Each row was made from one small tree. The marks that hang from a mark follow it in brackets, in alphabetical order. Every link used is in the known rows. Write each row's tree.
In the rows, zero is written as 128.
Known rows
S{L V{A{D{B}}}}: [153  77 137 113  86 100  94 123 106 149 121 110 190 110 133 154 113  86
 163 182 149 150  64 118 159]
D{A B}: [152 107 132 118 157 121 120 123 129 126 167 157 121 104 143 141  75 127
 162 100 102 117 178  99 131]
D{A{H U{X}} B}: [144 158 125 104 168 136 160 141 152 155 175 169  86 119 113 137  91 134
 180  85 138 110 173  84  99]
D{A{V{S}} B}: [180 118 148  94 139 104 126 107 110 108 185 154 123 112 148 116  80 125
 154 116  99 128 201  89 136]
Q{U{X}}: [133 155 119 114 138 120 129 126 143 132 146 134 115 155 118 141 162 159
 114  89 180 131  66 141 114]
A{D H U V}: [109 231 116  90 120 125 213 115 174 137 154 169  66 164  98  98 158 119
 169 106 201 155 128  91 105]
D{B}: [147 121 112 140 137 104 112 130 139 102 151 136 123 122 155 156  97 112
 150 139 125 139 136  84 107]
X{U}: [138 138 118 136 126 104 142 114 129 119 119 102 121 164  95 116 139 152
 104 147 149 121 143 135 136]
L{S{V}}: [162 128 128 144  75 115 130 113  96 100 133 132 128 107  96 121 146 106
 119 145 134 138 156  80 145]
S{L V{A{H U}}}: [146  94 151  96  74 127 121 125 115 157 107  98 170 123 100 133 135  91
 162 188 146 135  88 127 130]
A{U V}: [157 181 154  66  92 118 184 106 152 123 166 130 106 133  87 100 139  94
 135 155 143 135 159 117  95]
V{A}: [149 105 130 127 118 145 100 130 138 157 118 101 166 135 139 145 115 106
 134 144 111 136 128 160 150]
A{V}: [152 159 149  92 105 103 157 112 121 105 154 143 118 134 123 102 147 110
 119 141 143 145 143 131 120]
S{L V{A{U{X}}}}: [164  91 155  88  79 115 113 130 108 170 127  97 187 106  99 143 127  82
 154 189 145 131  72 136 138]
S{L V{A}}: [155  70 156 103  75 113  98 124  95 151 111  96 194 110 118 140 127  88
 146 191 132 139  79 140 152]
D{A{U}}: [136 130 153  88 139 155 153 118 137 165 153 141 118 111  91 110 102 133
 152 100 104 100 180 133 136]
V{A{U}}: [152 121 135 110 106 154 118 125 158 169 127  93 158 134 114 143 107  94
 146 153 111 129 139 149 130]
V{S}: [150 109 130 131 129 129 100 114  99 121 126 103 147 136 141 119 111 148
 124 138 104 125 154 109 146]
L{S}: [154 141 122 156 100 126 144 136 112 115 148 149 113 110 108 121 133 115
 123 126 119 127 174 103 141]
L{S{V{A{D}}}}: [166 124 121 149  77 121 117 114 106 119 131 127 146 112 107 131 137  94
 128 145 139 147 143  91 165]
D{A{H V{S}} B}: [160 138 138 101 148 117 142 113 115 107 171 165  97 133 145 108  98 140
 163 103 119 130 204  80 122]
H{B}: [117 121 105 151 130  82 127 128 124 103 125 140 158 107 128 168 142 137
 144  95 121 142  93 100 121]
L{S{V{A{H U}}}}: [165 135 127 138  68 135 132 115 115 120 126 121 129 121  89 126 145  96
 132 153 137 140 163  86 140]
A{D H U{X} V}: [119 252 111  85 143 116 221 133 170 163 173 183  62 159  92 104 163 124
 168  90 227 153 100  98 102]
D{A}: [134 115 149 106 149 146 135 123 116 153 146 148 126 111 116 111 107 142
 139  91 104 107 170 142 152]
A{H}: [100 159 114 137 139 143 150 138 136 128 109 143  92 157 126 117 151 149
 143 109 153 132 133 115 109]
U{X}: [142 158 119 121 159 117 138 156 124 163 155 146 123 117 122 138 138 133
 124 104 165 122  89 138 124]

Which tree is each row?
[ 99 195  84 133 149 133 171 131 191 143 144 161  74 155 121 145 116 127
 195 101 185 147 119  59  97]	A{D{B} H U}
[165 134 175  62 121 134 165 108 113 153 175 142 127 112  95  88 104 128
 149 123 101 105 195 132 142]	D{A{U V{S{L}}}}
[139 156 122 112 131 160 141 146 162 187 127 116 132 150 109 140 129 111
 153 128 148 130 122 148 115]	V{A{H U{X}}}
[155 133 115 152  78 127 125 118 108 120 123 132 131 122 104 128 145 104
 133 138 147 150 144  87 159]	L{S{V{A{D H}}}}
[181 111 152  93 137 101 131 114 104 116 188 158 131 106 147 118  78 123
 160 125  97 121 194  97 138]	D{A{V{S{L}}} B}
[113 153  96 135 128 137 135 131 172 169 117 126 144 148 119 162 127 118
 177 105 150 151 100 119 132]	V{A{D H{B} U}}
[162 119 170  81 129 125 145 113  91 142 166 150 135 112 120  89 109 138
 137 115 100 112 186 141 157]	D{A{V{S{L}}}}
[167 128 116 118 136 145  99 125 140 190 144  95 174 140 131 145  93 120
 153 133 129 134 121 128 166]	V{A{D U{X}} S}
[162 126 124 149  74 130 124 118 103 114 121 124 134 120 100 126 148 101
 127 148 137 144 155  90 148]	L{S{V{A{H}}}}
[128 151  99 129 131 148 130 132 180 167 129 124 128 155 132 155 106 103
 181 125 151 149 120 112 127]	V{A{D{B} H U}}
[152 188 132  84 110 110 170  95 147 135 172 137 116 142 109 101 124 113
 153 133 158 149 142  91 133]	A{D U V{S}}
[133 159 128 116 115  81 163 125  97  94 134 154 126 145 132 112 163 147
 152 119 142 151 129  93 110]	A{H{B} V{S{L}}}
[154 176 139  78 107 105 176 109 139 145 176 141 126 132 110 103 120 109
 163 146 156 141 131 103 137]	A{D U V{S{L}}}
[108 135  92 154 138 126 117 135 151 157 108 135 154 149 145 163 133 128
 165  96 149 158  89 127 151]	V{A{D H{B}}}
[164 142 168  65 123 139 161  99 119 146 171 138 121 117  95  86 107 130
 143 115 103 109 203 124 138]	D{A{U V{S}}}
[163 208 127  78 132 104 179 114 145 158 191 149 113 133 104 109 130 118
 149 115 185 145 115  99 132]	A{D U{X} V{S}}
[135 173 158  71 130 148 190 114 138 148 159 161  86 135  86  84 130 135
 153  96 134 114 193 124 117]	D{A{H U V}}
[172  68 144 123 113 138  78 133  98 165 121  84 200 127 153 137  92 119
 144 172  83 123 138 156 169]	V{A S{L}}
[ 76 195  80 142 144 116 181 131 177 142 127 163  97 145 101 152 148 145
 191  70 181 150  89  69 105]	A{D H{B} U}
[147 130 108 125 123 138 115 126 176 168 143 113 154 134 135 164  88  90
 170 139 133 145 118 121 141]	V{A{D{B} U}}
[ 96 204  95 132 136  78 184 120 140 104 139 189  98 154 133 127 175 143
 164  73 196 176  87  84 124]	A{D H{B} V}
[127 165  98 124 137 117 149 122 184 143 164 145 109 126 124 155  93 105
 181 119 159 143 114  72 115]	A{D{B} U}
[ 84 201  97 124 144 149 184 131 181 160 129 156  76 159 101 123 137 139
 178  94 187 139 113  89 111]	A{D H U}
[160  81 157  90  69 120 111 120 111 158 118  90 189 109 102 140 122  81
 154 198 134 134  85 134 140]	S{L V{A{U}}}
[108 133 127 126 157 133 149 128 119 140 130 165 115 122 114 124 130 163
 157  62 120 117 155 118 136]	D{A{H{B}}}
[179 134 129 134  74 125 129 122 109 132 142 123 140 107  86 131 141  90
 126 151 140 137 146  96 146]	L{S{V{A{U{X}}}}}
[173 117 131 145  68 124 115 115 101 115 127 119 145 110 102 128 140  95
 121 155 127 142 155  95 156]	L{S{V{A}}}
[162 147 122 112 125  73 137 117 117 108 180 159 134 128 164 124 105 113
 163 140 152 159 121  83 147]	A{D{B} V{S{L}}}
